What can hang from each mark:
J_218: J_480 J_482
J_480: J_218 J_585
J_482: J_218 J_585
J_371: J_516
J_952: J_218
J_516: J_371 J_585
J_925: J_218 J_585
J_585: J_480 J_516 J_925

Every row comes from one small tree of marks. The marks that hang from a mark follow it in brackets, in the order of their numbers. Every link used is in the known rows. Which tree was each row made from?
In the rows, zero is written as 128.
Known rows:
J_585(J_480 J_516(J_371) J_925(J_218)): [140 130 125  71  92 148 110 217 126 140 154 129 124 130  91  41 129  80
 130 116 199  82 102 161 149 140  72  94 157 121 103 139  35  72 135 176
 106 195 108  80 139 126  85 115  86 188 150 122 139 162 105 117  95 100
 111]
J_480(J_218(J_482(J_585(J_516)))): [156  93 139  66 111  77 133 158  78 103 142 150 126 180  89  57 114  52
 144 117 110 116 149  78 157 125 142 169 118  98 143 165 143  87  85 144
 116  85  84 136 153 158 171 162 167 147  92 114 116 183  82 148 116  86
 121]
J_371(J_516(J_585(J_925(J_218(J_480))))): [151 161 104 118  85 137 135 172  82 169 149 114 114 173 105  15 137 121
 134  99 201 114 124 132  96 122 110 136  87 164 108 141 101  63 174 173
  89 132 125 118 114 129  77 153 133 169 106 127 126 146 125 128  95 134
 117]
J_371(J_516(J_585)): [108 142 126 132 126 140 183 138 127 191 107 164 104 159 113  89 146 142
 119 127 158 107 119  85 120 117 115 127 104 153 119 115 131 131 170 125
  98 115 140 123 128 159 130 135 108 132 112 151 126  84 163 141 114 148
 145]
J_585(J_480 J_516 J_925(J_218)): [144 134 121  67  84 135  97 198  95 116 155 122 119 104 112  46 106  66
 123 103 177 111 106 191 137 136  72 103 149 128  99 162  59  72 124 189
 117 183 111  92 117  98  91 133  95 187 156 112 136 186  81 107 107 103
  97]
J_585(J_480(J_218) J_516(J_371)): [147 104 132  70 117 122 111 198 150 144 121 148 127 149  92  82 120  79
 134 147 161  85 135 102 173 125 104 102 152 111 114 130 106  93 113 166
 102 182 112 107 164 159 129 107 106 161 132 135 126 147 119 132  89  91
 135]
J_480(J_218): [140 122 123 104 109 115 123 134 117 116 119 114 153 153 107 117 104  98
 134 138 143 124 154 100 136 125 142 124 120 133 123 132 142 110 112 146
 126 141 127 153 155 146 142 144 137 132 108 140 136 142 124 123 112 118
 128]
J_480(J_585(J_516 J_925)): [160 153 126  77 122 126 142 179 111 115 124 154  97 117  88  65  98  62
 122 102 160 140 120 132 129 130 112 133 132 122  93 139  68  86 100 159
 132 105 105  99 127  98 124 132 126 178 132 130  99 145 118 127 100  92
 117]
J_925(J_218(J_482) J_585(J_480 J_516)): [165 108 129  73  89 127 103 149  59  94 177 138 143  78 110  26  95  55
 129 111 188 141 101 184 167 147  71 171 122 129 123 166 135 100 117 146
 116 116  67  94 113 136 120 144 137 169 117 106 114 193  56 131  95 103
 106]
J_585(J_516(J_371) J_925(J_218)): [148 128 119  86 106 157 109 189 140 138 152 120 129 129  76  44 138  83
 134 122 189  80 112 133 140 140  94  98 143 128 107 131  43  93 135 156
 114 166  92  94 145 122  96 125  92 162 135 132 140 143 134 129 102 105
 108]
J_585(J_480 J_516(J_371) J_925): [143 134 146  88 121 141 125 225 150 155 126 152  81 142 103  72 139 102
 121 116 168  83  99 135 145 130  83  87 178 103  98 133  47  78 121 181
 101 184 124  69 124 124  89  98  96 188 164 122 129 146 119 130  97  97
 123]
J_482(J_218 J_585(J_516)): [109 111 105  89 129  97 150 178 101 107 126 164 121 157 123  92 117  76
 120 123 100  98 138  89 126 114 158 169 128  87 123 152 132 121 107 119
 124 104  91 120 116 124 127 152 122 136 162  99 126 178 101 135 118 118
 127]
J_952(J_218(J_482)): [121 124 149 147 114 124  78 128  93  72 149 103 149 128 152 120 121 111
 121 127  97 157 117 118 142 126 123 160 108 144 142 152 167 123 124 135
 145  98 115 135  98 146 157 133 168 121 118 105 126 138 110 139 124 121
 123]
J_371(J_516(J_585(J_925))): [125 161 131 126 115 147 187 171 118 192 107 156  84 176 105  56 152 124
 111 100 169 102 120  93 107 120 111 102 118 152 103 126  84 106 156 156
  91 139 151 114 122 134 104 141 102 152 115 143 129  99 155 135 107 141
 130]
J_482(J_218 J_585): [ 94 121  97 111 125  95 162 157  89 104 129 139 139 177 128 122 127  87
 125 122 108 116 148  79 114 121 174 167 125  89 128 145 152 116 110 112
 126  99 109 130 133 129 122 154 129 111 162 107 127 166  90 127 124 135
 136]
J_516(J_371 J_585(J_480 J_925)): [111 171 130 117 117 135 170 209 119 200 122 137  72 188 106  43 165 112
 105  93 197  84  92 111 129 131 100  81 143 122  87 120  64  61 141 187
  97 185 158  90 135 146  79 116 107 170 127 138 139 127 127 114  89 121
 130]
J_585(J_516): [142 118 129 109 134 129 118 154 139 126 122 153 107  95 126 107 115 113
 125 132 126 107 125 133 140 126 110 128 137 124 125 139 111 132 120 135
 130 138 108 111 116 126 130 125 123 143 136 124 125 136 133 139 123 103
 120]
J_480(J_218 J_585): [145 137 118  84 111 104 146 130  98 103 120 129 162 159  79  99  89  60
 138 130 158 159 155  92 139 120 145 152 105 129 110 128 137  97 102 138
 132  98 114 150 171 139 160 148 145 136  86 154 101 135 104 116 101 111
 137]
J_218(J_480): [155 135 117 141 123 111  94 137 113 118 138 109 118 133 135 116 124 142
 140 122 129 133 132 146 116 124 134 156 110 124 139 137 152  92 129 147
 124 128 121 126 100 129 104 124 165 148 129 101 114 157 110 130 123 117
 130]
J_480(J_218(J_482) J_585(J_925)): [167 149 135  74  96 101 146 160  61  93 128 117 127 176  63  40 103  28
 133  95 165 170 140  93 127 122 140 163 100 124 106 147 117  64  75 172
 133  75 133 137 160 127 151 164 179 166  75 148  89 181  75 132  88  94
 114]
J_371(J_516): [131 116 145 126 130 142 151 132 152 150 117 153 134 137 113 126 141 133
 137 137 127 119 135 111 130 116 112 130 125 142 131 118 131 151 153 104
  98 115 128 123 131 142 131 132 108 125 132 137 114  98 150 145 124 145
 147]
J_371(J_516(J_585(J_480(J_218(J_482))))): [124 131 139  96  94 111 163 164  74 172 124 153 109 190 105  33 127  73
 125 112 169 117 132  82 149 115 109 146 101 143 119 139 155  91 129 181
  87 131 156 133 152 184 139 154 152 154  81 141 107 144  92 142  92 134
 140]
J_482(J_218(J_480) J_585(J_516)): [127 114  91  98 125  82 114 192  89  95 135 149 115 153 131  85 114  90
 136 122 101 106 151  99 115 111 155 198 117  82 132 160 155  92 111 133
 120  95  80 116  87 124 106 146 159 153 170  76 112 205  87 141 116 106
 126]
J_585(J_516 J_925(J_218)): [156 135 117  81  93 144 106 176 107 115 152 110 126 107  92  38 110  80
 120 109 173 107 118 160 122 130  96 111 132 136 107 155  60  96 123 160
 131 157  98 108 125 104 103 145 102 170 138 120 142 170 117 121 113 103
  91]
J_480(J_218(J_482) J_585(J_516 J_925)): [180 137 135  50 101 111 135 184  68  88 131 140 109 151  59  20  88  13
 132  95 162 151 135  91 142 125 127 161 112 117 106 160  97  65  71 186
 132  85 109 121 154 122 150 155 170 180  83 133  85 189  82 141  83  73
 109]
J_516(J_585(J_480)): [101 156 122 128 113 116 149 162  99 172 126 140  91 142 145  84 130 116
 107 111 165 119 106 141 128 131 103 126 121 124 105 135 128  96 141 172
 111 166 155 113 123 145 109 128 119 149 123 131 137 139 107 113 112 130
 126]
J_585(J_480 J_516 J_925): [136 135 142  89 113 128 121 210 116 135 124 147  82 116 127  77 113  82
 115  97 154 108 108 165 137 131  82  95 164 114 102 153  64  86 109 190
 118 175 130  86 101 104  98 120 104 188 166 104 131 169 101 125 112  97
 105]
J_516(J_371 J_585(J_480(J_218))): [114 152 116 102 104 120 162 180 116 186 120 136 119 195 102  62 133 102
 122 130 192  85 123  81 153 126 115 102 123 126 106 120 124  82 137 175
 103 188 141 117 174 178 116 120 117 149 100 155 139 128 124 115  82 123
 142]

Write each row's tree:
[100 105 159 130 101  79 102 152  61  83 160 115 144 170 162 115 126  84
 129 106  75 154 112 117 155 121 118 175 125 110 143 172 168  88 125 146
 125 104 104 121 114 154 161 139 159 143 146  92 124 170  48 121 125 121
 141]
J_952(J_218(J_482(J_585(J_480))))
[149 132 139  65 100 115 118 216 107 122 117 132 104 146  97  54  99  52
 121 104 166 108 129 141 146 128  99  92 162 117  96 162  75  71  93 207
 121 184 126 107 127 114 105 127 113 189 140 120 129 182  87 111  95  87
 106]
J_585(J_480(J_218) J_516 J_925)
[174 124  83  77 107 118  92 167 115 104 164 131 153 115  79  44 112  88
 155 141 188 122 132 140 148 123 109 172 100 125 121 124 112  72 133 133
 116 105  60  97 141 143 119 121 146 171 112 126  96 160 106 137  88  91
 137]
J_925(J_218(J_480(J_585(J_516(J_371)))))
[185 160 126 102 112  96 118 162  54  94 150 116  94 153  97  36 116  73
 144  80 149 177 125 131 113 123 135 182  96 115 122 154 125  42  94 176
 128  60 128 112 112 113 113 147 213 184  93 100  71 193  64 139  91 101
 115]
J_218(J_480(J_585(J_925)) J_482)
[119 153 135  96  91 125 183 201  94 182 108 139  98 202  91  36 118  81
 117 102 192 108 126  98 131 117 102  92 124 146  87 139  97  72 142 193
  83 177 156 122 142 146 104 148 101 172 116 146 131 131 114 112  85 131
 131]
J_371(J_516(J_585(J_480(J_218) J_925)))
[139 148 115 139 116  96  80 135  85  63 148 107 160 128 150 122  90 114
 141 125 118 182 130 137 128 110 129 183  87 150 123 144 168  89 130 140
 142  90  92 132  85 128 144 121 183 145 125 105 104 145  95 117 108 107
 142]
J_952(J_218(J_480(J_585)))
[100 141 131 125 110 129 172 161 114 195 117 171  94 154 136  86 146 125
 117 117 163 114 109 127 135 116  87 121 122 142 112 125 126 107 165 155
  79 152 150 109 130 150 113 129 102 149 129 136 122 106 127 128 108 147
 142]
J_371(J_516(J_585(J_480)))
[172 118 127  61 110 102 129 157  81  89 131 153 131 131  80  45  84  27
 134 122 143 156 144  97 161 119 132 184 100 122 119 152 142  93  82 152
 133  68  98 134 154 148 175 153 179 158  72 135  82 179  89 151  93  80
 119]
J_480(J_218(J_482) J_585(J_516))
[118 106 138  93 100  76 145 159  90 119 143 127 147 201 108 100 115  73
 145 111 129 127 147 102 150 113 133 130 138  95 122 154 138  76 114 161
 110 148 113 141 166 145 137 151 125 147 126 117 130 167  62 104 115 121
 147]
J_482(J_585(J_480(J_218)))
[106 109 103  93 144 105 159 198 140 130 122 170 124 173 100  98 146  90
 129 141 117  77 136  59 137 121 156 150 143  76 123 132 115 119 121 106
 113 116  82 103 142 147 120 130 112 136 168 114 125 153 126 147 111 122
 141]
J_482(J_218 J_585(J_516(J_371)))
[157 113 127 102 147 144 143 153 155 145 132 165 126 115  85  92 125 112
 123 148 171  95 113 107 156 135 105 127 142 119 111 119 107 131 142 101
 114 113  64  94 121 150 113 110 108 144 136 134 124 104 155 145  94 112
 140]
J_925(J_585(J_516(J_371)))
[106 169 109 100  75 134 141 177  61 153 155 115 109 152 122  20 123  89
 111  84 208 116 102 160 119 142  94 106 121 141  93 151  74  63 140 201
 116 186 146 109 137 120  83 148 102 169 134 126 151 172  87  91 101 127
 102]
J_516(J_585(J_480 J_925(J_218)))
[147 124 139  87 119 105 151 188 115 128 129 154  85 170  96  75 133  88
 129  95 118  98 122 114 131 127 127 118 154 102 111 155  68  86 113 150
 120 123  92 104 119 109 120 142 118 170 149 110 137 155 106 125 123  99
 112]
J_482(J_585(J_516 J_925))
[182 121 138  97 118  81 117 199  69 109 153 135  68 175 114  29 130  82
 146  77 113 123 121 123 125 124 126 176 122  92 140 177 108  47  95 180
 118  77  91 103  88 118 112 145 195 186 127  76 105 210  63 151 110  85
 104]
J_218(J_480 J_482(J_585(J_516 J_925)))
[154 135 123 116 127 113  74 178 137  90 140 136 142 124 118 104 111 107
 149 147 135 137 124 103 155 115 114 168 107 138 123 133 134  87 139 138
 130 106  65 102  98 152 141 102 166 158 132 109 100 130 133 137  92  88
 152]
J_952(J_218(J_480(J_585(J_516(J_371)))))
[169 137 123 115 114  92 110 135  63  93 146 129 119 132 116  68 108  87
 151 107 136 180 128 127 126 123 135 215  86 121 140 144 166  71  98 147
 128  47 116 121 117 134 137 135 217 159  90 108  69 185  72 150 104 105
 134]
J_218(J_480(J_585) J_482)
[166 134 113  61  99 142 129 187 120 117 152 135 141 127  54  29 119  56
 134 114 204 116 119 124 144 138 102 130 125 126  90 125  41  73 128 143
 118 127  83  92 161 123 120 126 104 176 116 145 111 148 124 126  87  94
 120]
J_480(J_585(J_516(J_371) J_925(J_218)))
[142 110 111  76 111 146 120 164 120 131 163 152 158 100  92  53 109  80
 136 137 215 101 105 159 170 144  64 128 143 124 110 134  97 102 149 125
 102 161  57  81 140 154  96 120  88 163 141 125 128 148 107 118  85 113
 130]
J_925(J_218 J_585(J_480 J_516(J_371)))
[141 147  78  82 123 104 109 188  86  79 125 157 118 111 120  76  86  66
 126 132 141 149 144 115 119 111 139 204 103 107 116 146 159  93 102 135
 134  91  96 111  90 116 112 132 178 162 146  93  78 198  96 142  95  95
 127]
J_482(J_218(J_480(J_585(J_516))))
[133 139 137  91  78 136 111 169  83 113 163  99 139 133 116  61 115  83
 130  95 182 131 104 187 126 141  87 106 145 132 103 153  73  71 127 182
 112 181 132 108 135 108  93 140 101 169 152 118 143 177  71  97 113 126
 105]
J_585(J_480 J_925(J_218))
[167 126 106  90 136 111 115 177 141 128 131 159 111 127  88  72 125 107
 151 138 155 126 127 116 144 116 117 169 111 115 118 119 114  81 126 130
 116 100  79  91 127 141 121 106 158 171 115 119  87 142 123 148  88  87
 147]
J_218(J_480(J_585(J_516(J_371))))
[156 128 129  89 106  94 136 125  67  88 136 130 151 158  82  71  91  41
 142 121 147 175 147  81 142 124 143 183  93 121 125 143 164  88  87 144
 134  63 122 145 171 147 164 159 186 145  64 143  82 168  76 135  95 104
 132]
J_480(J_218(J_482) J_585)
[120  97 135  99  80  88 125 140  46 101 186 114 158 163 121  54 125  67
 148  97 128 141 116 154 152 136 101 180 124 102 139 164 140  70 117 145
 110 107 102 123 157 143 136 160 145 152 119 104 121 193  22 116 123 130
 122]
J_925(J_218(J_482(J_585(J_480))))
[134  92 126  75  84  91 115 162  56 101 177 144 134 131 123  32 122  52
 146 103 126 126 118 164 163 134  92 178 131 102 139 173 126  74 114 155
 109 112  84 103 142 138 143 151 139 164 128  97 121 202  35 124 121 103
 114]
J_925(J_218(J_482(J_585(J_480 J_516))))
[144 117 132  94 137 138 138 174 142 145 134 173 119 109 107  84 130  94
 126 139 182  99  98 141 167 140  76 119 160 111 113 130 104 115 135 124
 100 151  80  75 123 156  99 102  97 166 149 122 121 125 123 129  89 107
 144]
J_925(J_585(J_480 J_516(J_371)))
